What can hang from each mark:
k_924: k_14 k_819
k_663: k_14
k_26: k_679
k_14: k_121 k_679
k_173: k_332
k_121: k_26 k_331
k_332: k_14
k_679: k_14 k_331
k_221: k_121 k_663

Every row comes from one small tree of marks. The marks that hang from a mark follow it in brackets, in the order of their numbers. Every link used is in the known rows. Which tree was each row made from?
Known rows:
k_332(k_14(k_121)): [-0.050 -0.264  0.138  1.764  4.283  1.884  0.268  0.108  0.797  4.545
 -0.194  0.961 -0.560  2.922 -1.227 -0.136  1.580  0.423  1.207 -1.056
  1.973  0.759]
k_924(k_14): [ 0.605  0.207  0.160  1.709  2.109  2.330  0.356 -1.241  1.199  0.207
 -0.621  0.807 -3.782 -0.506  2.050 -0.698 -0.653  0.859  1.890  0.868
  0.806  0.981]
k_221(k_663): [ 1.471 -1.194 -2.451  0.768  1.580 -2.913  0.012  0.468 -3.412  1.139
  3.589 -0.598 -0.495  2.412  3.819 -1.374 -2.356  1.798 -1.614  1.548
  2.703  0.670]
k_14(k_121(k_26) k_679(k_331)): [-2.206  1.577  1.229  3.589  3.951 -2.326 -3.899  0.845  0.789  3.509
 -1.079 -1.579  1.431  3.237 -4.142  2.951  4.231  1.021  2.174 -2.298
  2.979  7.209]
k_26(k_679(k_14 k_331)): [ 1.360 -4.749  1.340  0.371  1.111  0.846 -2.732  0.939 -2.575 -0.967
 -1.126 -1.103  2.958  2.678  4.217  0.610 -2.656  2.722  3.054 -2.527
  1.822  3.563]
k_924(k_14(k_679)): [-0.052  0.761  1.057  2.675  4.152  2.197  0.598 -2.743  0.301  0.269
 -0.941  1.530 -3.910  0.728  2.891  0.641 -0.244  1.826  1.860  2.003
  0.268  3.659]
k_221(k_121(k_26) k_663(k_14)): [ 0.510 -0.112 -4.794  4.148  6.925 -4.384 -0.746  4.548 -6.317  3.134
  5.342  0.921  0.273  5.142  5.649  0.294 -2.667  1.497  0.534  0.452
  3.961  3.004]
k_173(k_332): [-0.899  1.644 -0.329  0.886 -3.719  0.849  2.747  3.478  2.016 -3.546
  0.299 -1.922 -0.108  0.134 -3.333  0.607 -0.905 -3.741 -1.199  0.782
  1.804 -0.371]
k_26(k_679): [ 1.283 -2.352  0.018  1.237  1.131 -0.882 -2.011 -0.010 -1.208 -1.375
 -0.707 -0.822  1.212  2.083  2.346  0.781 -0.413  2.690  1.332  2.566
  2.705  4.633]
k_924(k_819): [ 3.516  0.112  0.848  1.698  3.002  3.032  0.586 -2.163  1.414 -0.262
 -2.225 -2.323 -1.042  1.657  2.242 -0.618  0.454  0.280 -0.248 -0.332
 -2.082 -0.928]
k_173(k_332(k_14(k_121 k_679(k_331)))): [-1.558  1.577  0.379  2.897  0.737  2.745  2.873  3.176  1.749 -0.375
 -0.491 -0.918 -0.254  3.166 -3.931  1.433  0.885 -3.114 -0.258 -0.317
  2.978  2.086]
k_14(k_121 k_679): [-0.824 -0.043  1.943  1.415  2.105 -3.188 -1.695 -2.157 -0.216  4.355
 -0.030 -1.154  2.601  3.995 -2.380  1.509  2.953  2.633  1.550  0.600
  0.827  5.815]
k_221(k_121(k_331) k_663(k_14)): [ 0.344 -2.494 -4.546  2.960  6.601 -3.735  2.249  3.217 -8.385  3.888
  6.368  2.512  0.847  6.012  4.552 -0.718 -2.503  0.318  1.380 -0.918
  0.749  0.575]
k_221(k_121 k_663(k_14)): [ 1.616 -2.391 -4.044  2.068  5.355 -4.127  1.216  2.925 -7.757  3.960
  5.770  1.011  2.101  6.137  6.557 -1.023 -3.284  2.159  0.339  1.091
  2.193  1.550]
k_663(k_14(k_121(k_26) k_679)): [-2.517  3.190 -0.993  2.482  3.818 -0.758 -3.112 -0.061  0.886  3.913
  0.020  1.592  4.441  3.689  0.219  1.737  2.201  0.329  2.613 -2.059
  2.115  4.918]
k_173(k_332(k_14(k_679))): [-1.514  2.315  0.074  2.808  1.020  3.709  3.999  2.572  1.436 -2.478
 -0.430  0.328 -1.901  1.987 -1.740  1.574 -0.644 -3.290 -1.298  1.335
  2.130  1.199]
k_221(k_663(k_14)): [ 0.681 -0.120 -3.683  0.821  2.486 -1.744 -0.399  0.770 -3.421  2.105
  3.806  1.106  2.206  3.551  5.577 -1.500 -2.515  1.076 -0.759  0.079
  2.909  0.545]
k_332(k_14): [-0.164  0.315 -0.263  1.707  4.837  4.096  1.616  0.099  0.112  1.514
 -0.573  2.540 -2.508  1.435  1.267  0.124 -0.008 -0.388  0.040 -0.383
  0.928 -0.504]
k_332(k_14(k_121(k_26 k_331) k_679)): [-2.434  1.892  0.067  4.742  8.186  2.005 -0.218 -0.123  0.518  4.020
 -0.426  2.673 -2.811  3.434 -2.408  2.339  3.102 -0.270  2.117 -1.836
  1.860  3.858]
k_121(k_26 k_331): [-3.473  3.149 -1.921  4.103  3.872  0.317 -1.273  2.664  1.179 -1.136
  0.337  1.981 -4.337 -1.597 -4.195  2.329  2.061 -3.522  1.914 -3.833
  0.576  0.693]
k_26(k_679(k_14(k_121) k_331)): [ 1.479 -5.056  1.651  0.362  0.780 -0.700 -3.695  0.812 -2.081  1.145
 -0.877 -2.165  4.311  3.724  2.502  0.482 -1.569  3.282  3.905 -2.950
  2.584  4.456]
k_679(k_331): [-0.239 -1.065  0.166  0.166  0.412  1.629 -0.434  2.039 -0.576 -0.057
 -0.977 -0.361  0.904  0.410 -1.160  0.194  0.965 -1.244  0.581 -3.273
  0.384  0.073]
k_679(k_14(k_121)): [ 0.569 -2.907  2.111 -1.356 -0.978 -1.348 -1.947 -0.767 -0.641  3.605
  0.671 -1.552  3.410  1.995  1.387 -0.647 -2.497  1.976  3.191 -4.678
 -0.568 -0.291]
k_26(k_679(k_14)): [ 1.514 -3.974  1.210  0.146  0.849 -0.230 -2.430 -0.503 -2.150 -0.940
 -0.449 -0.810  2.260  2.352  5.070  0.478 -3.339  3.575  2.691 -0.208
  1.607  3.598]

Which tree is each row?
[-0.646 -2.055 -1.010  4.210  6.120 -2.353 -0.512  3.834 -4.546  0.628
  1.940  0.791 -2.003  2.711  0.459  2.364 -0.922  0.402  3.629 -1.783
  0.447  3.153] : k_221(k_121(k_26(k_679(k_14)) k_331))
[ 1.034 -2.375 -3.242  2.842  6.889 -3.697  1.237  2.657 -8.532  3.881
  5.118  1.379  2.346  7.140  6.793 -0.036 -2.592  2.481  0.440  0.742
  1.934  3.539] : k_221(k_121 k_663(k_14(k_679(k_331))))
[ 4.184 -0.207  1.370  3.391  4.681  3.181 -0.502 -3.575  3.306  3.008
 -2.372 -3.120 -2.943  2.639  1.712 -1.594  1.471  1.893  2.939 -0.116
 -0.225  1.300] : k_924(k_14(k_121) k_819)
[-0.640 -0.019 -0.259  3.166  3.030  0.317 -4.677  2.939  0.249 -1.840
 -1.436 -0.929 -0.524  0.466  1.634  2.206 -1.002  0.942  2.438 -2.711
  3.961  4.518] : k_121(k_26(k_679(k_14 k_331)))
[ 1.111 -3.559 -3.264  2.863  5.693 -4.915  2.684  2.981 -8.392  3.014
  6.119  0.679 -1.843  4.888  2.821 -0.520 -2.192  1.050  0.489  0.548
  0.565  0.649] : k_221(k_121(k_331) k_663)
[-0.840 -0.209  1.112  2.836  6.500  2.586  0.194 -0.366 -0.358  4.559
 -1.045  1.558 -0.240  4.393 -0.914  1.238  2.509  0.795  1.463 -1.563
  1.703  3.503] : k_332(k_14(k_121 k_679(k_331)))
[ 2.490  1.292  0.479  5.396  6.546  3.325 -1.130 -2.243  3.790  2.467
 -2.198 -2.123 -5.001  1.902 -0.348 -0.442  2.483  0.170  3.807 -1.995
  0.079  1.670] : k_924(k_14(k_121(k_26 k_331)) k_819)
[-0.553  0.593 -0.358  3.090  2.892 -0.546 -4.423  1.868  0.541 -1.829
 -0.926 -0.676 -1.031  0.309  2.252  2.141 -1.415  1.515  2.218 -1.098
  3.676  4.484] : k_121(k_26(k_679(k_14)))
[-0.938  1.163 -1.112  3.872  3.309 -0.110 -4.405  3.231  0.894 -2.050
 -1.561 -0.936 -1.174  0.244 -0.298  2.496  1.043  0.248  1.495 -0.715
  4.685  5.250] : k_121(k_26(k_679(k_331)))
[ 1.035 -4.395  1.218  0.611  1.054 -1.610 -2.898 -0.438 -1.962  1.227
  0.140 -1.209  3.010  3.291  2.276  0.463 -1.797  3.220  4.079 -1.667
  1.603  3.944] : k_26(k_679(k_14(k_121(k_331))))
[-1.009  0.350  0.677  2.733  7.040  4.805  1.633 -0.292 -1.111  1.482
 -1.475  3.105 -2.126  2.869  1.623  1.478  0.942  0.096  0.203 -0.857
  0.629  2.228] : k_332(k_14(k_679(k_331)))
[ 2.702  2.009  1.702  5.786  7.691  2.934 -1.658 -3.820  3.389  2.491
 -3.020 -2.449 -4.365  3.232  1.899  0.587  2.335  2.444  2.988  0.603
  0.555  5.112] : k_924(k_14(k_121(k_26) k_679) k_819)
[-0.428 -2.314  1.765  0.241  0.544  0.087 -3.729  2.410 -0.262  2.964
 -0.564 -1.927  3.043  1.691 -0.449  0.435 -1.089  0.317  3.816 -8.381
  1.087  0.707] : k_679(k_14(k_121(k_26)) k_331)
[-1.028 -0.745  2.009  1.587  2.323 -2.101 -1.990 -0.735 -0.593  4.348
 -0.662 -1.466  3.276  4.177 -3.204  1.646  3.632  1.689  1.929 -1.656
  1.129  5.775] : k_14(k_121 k_679(k_331))
[-0.767  0.295  1.056  2.738  6.267  1.782  0.416 -1.365 -0.106  4.606
 -0.563  1.715 -0.696  4.172 -0.352  1.156  2.034  1.419  1.154  0.015
  1.482  3.488] : k_332(k_14(k_121 k_679))
[ 0.179  0.619 -3.857  1.933  2.803 -3.342 -2.220  1.520 -2.203  3.804
  3.869 -0.006  2.685  4.088  3.350 -1.041 -1.064  1.236  0.301 -0.690
  4.480  2.155] : k_221(k_663(k_14(k_121(k_26))))
[-0.863 -1.239 -1.658  4.682  6.245 -2.673 -0.294  4.071 -4.209  0.390
  1.819  0.772 -2.525  2.567 -0.795  2.487  0.493 -0.034  2.997 -0.376
  1.029  3.736] : k_221(k_121(k_26(k_679) k_331))
[-0.458  0.399 -0.249  2.611  1.435 -3.800 -4.922  1.458  1.904  2.924
 -0.087 -2.762  1.544  2.174 -3.497  1.322  2.618  1.738  2.654 -0.330
  4.632  5.569] : k_14(k_121(k_26(k_679)))
[-1.722  1.397  0.556  4.254  7.566  2.523 -1.164  0.740  0.626  3.980
 -1.336  1.468 -1.504  3.781 -1.605  2.173  2.946  0.350  1.614 -1.982
  2.952  4.524] : k_332(k_14(k_121(k_26) k_679(k_331)))
[-2.301  0.346 -1.145  4.283  4.528  0.145 -2.965  2.263 -0.358 -1.800
  0.012  1.419 -2.710  0.059 -0.613  2.686 -0.208 -1.044  3.790 -3.957
  1.674  3.108] : k_121(k_26(k_679(k_14)) k_331)
[-1.054 -1.384  1.170  0.577  0.958 -1.156 -2.616  0.548 -0.047  3.076
  0.878 -0.560  1.204  1.242 -0.710  0.482 -1.503  0.341  4.117 -6.555
 -0.233  0.054] : k_679(k_14(k_121(k_26 k_331)))
[-0.961  1.517 -0.283  2.047 -0.783  2.215  2.949  3.519  2.530 -0.316
  0.210 -1.236 -0.484  2.172 -4.195  0.528  0.218 -3.454 -0.320 -0.058
  3.151  0.141] : k_173(k_332(k_14(k_121)))
[-2.659  2.686 -0.923  2.661  3.988  0.096 -3.379  0.995  0.535  3.839
 -0.455  1.462  4.871  3.863 -0.376  1.834  2.629 -0.317  2.879 -3.670
  2.306  4.904] : k_663(k_14(k_121(k_26) k_679(k_331)))
[-0.581  0.255 -0.388  3.654  5.989  2.011 -1.974  1.809  1.201  3.542
 -1.042  0.539 -1.071  3.080 -1.486  1.063  2.186  0.470  2.072 -1.660
  4.279  3.373] : k_332(k_14(k_121(k_26(k_679(k_331)))))
[ 3.528  0.366  2.308  4.323  6.516  3.092 -0.311 -4.967  2.469  3.013
 -2.836 -2.327 -3.031  3.866  2.647 -0.289  1.954  2.859  2.812  1.034
 -0.703  4.063] : k_924(k_14(k_121 k_679) k_819)
[-3.418  3.132 -1.362  3.038  4.628 -0.395 -2.455  0.174  0.455  3.920
  0.473  2.652  3.554  3.543 -1.195  1.978  2.747 -0.930  3.367 -3.446
  1.106  4.254] : k_663(k_14(k_121(k_26 k_331) k_679))
[-1.898  1.012 -0.370  1.208  2.897  0.225 -2.009 -0.109 -0.434  4.436
 -0.144  1.447  6.177  4.538  0.273  0.997  2.202  0.171  2.658 -3.198
  1.044  3.897] : k_663(k_14(k_121 k_679(k_331)))
[ 3.271 -0.257  1.020  3.992  5.483  3.461  0.243 -3.314  2.901  3.005
 -1.972 -2.064 -3.814  2.504  0.320 -1.365  2.011  0.581  3.724 -1.541
 -1.250  0.658] : k_924(k_14(k_121(k_331)) k_819)
[-2.576  1.501 -1.956  4.941  4.790 -0.320 -2.630  2.637  0.374 -2.139
 -0.131  1.287 -3.424 -0.122 -2.514  2.891  1.844 -1.629  2.811 -2.075
  2.475  3.950] : k_121(k_26(k_679) k_331)
[-0.542 -0.037 -0.195  2.761  1.507 -3.187 -4.987  2.144  1.654  2.923
 -0.483 -2.948  1.888  2.309 -3.807  1.360  2.976  1.328  2.773 -1.514
  4.739  5.526] : k_14(k_121(k_26(k_679(k_331))))
[-1.656  0.203 -0.796  3.461  2.543 -3.332 -3.885  1.707  1.246  2.889
  0.430 -1.271  0.378  2.009 -5.402  1.647  3.541 -0.010  3.731 -2.406
  3.212  4.594] : k_14(k_121(k_26(k_679) k_331))
[-0.792 -0.209 -5.368  4.995  8.198 -3.933  0.347  4.771 -6.969  3.057
  5.995  2.363 -0.944  5.037  3.585  0.614 -1.843 -0.318  1.634 -1.529
  2.560  2.014] : k_221(k_121(k_26 k_331) k_663(k_14))
[ 0.500 -2.263 -0.453  3.476  5.052 -2.174 -1.687  4.196 -4.151  0.616
  0.930 -0.782 -0.517  2.944  2.089  2.110 -1.495  1.739  2.759 -0.835
  2.018  4.183] : k_221(k_121(k_26(k_679(k_14 k_331))))
[ 3.369 -0.139  2.355  4.452  6.754  3.861 -0.555 -3.970  2.124  3.013
 -3.243 -2.535 -2.523  4.049  2.073 -0.173  2.372  2.302  2.981 -0.578
 -0.523  4.101] : k_924(k_14(k_121 k_679(k_331)) k_819)
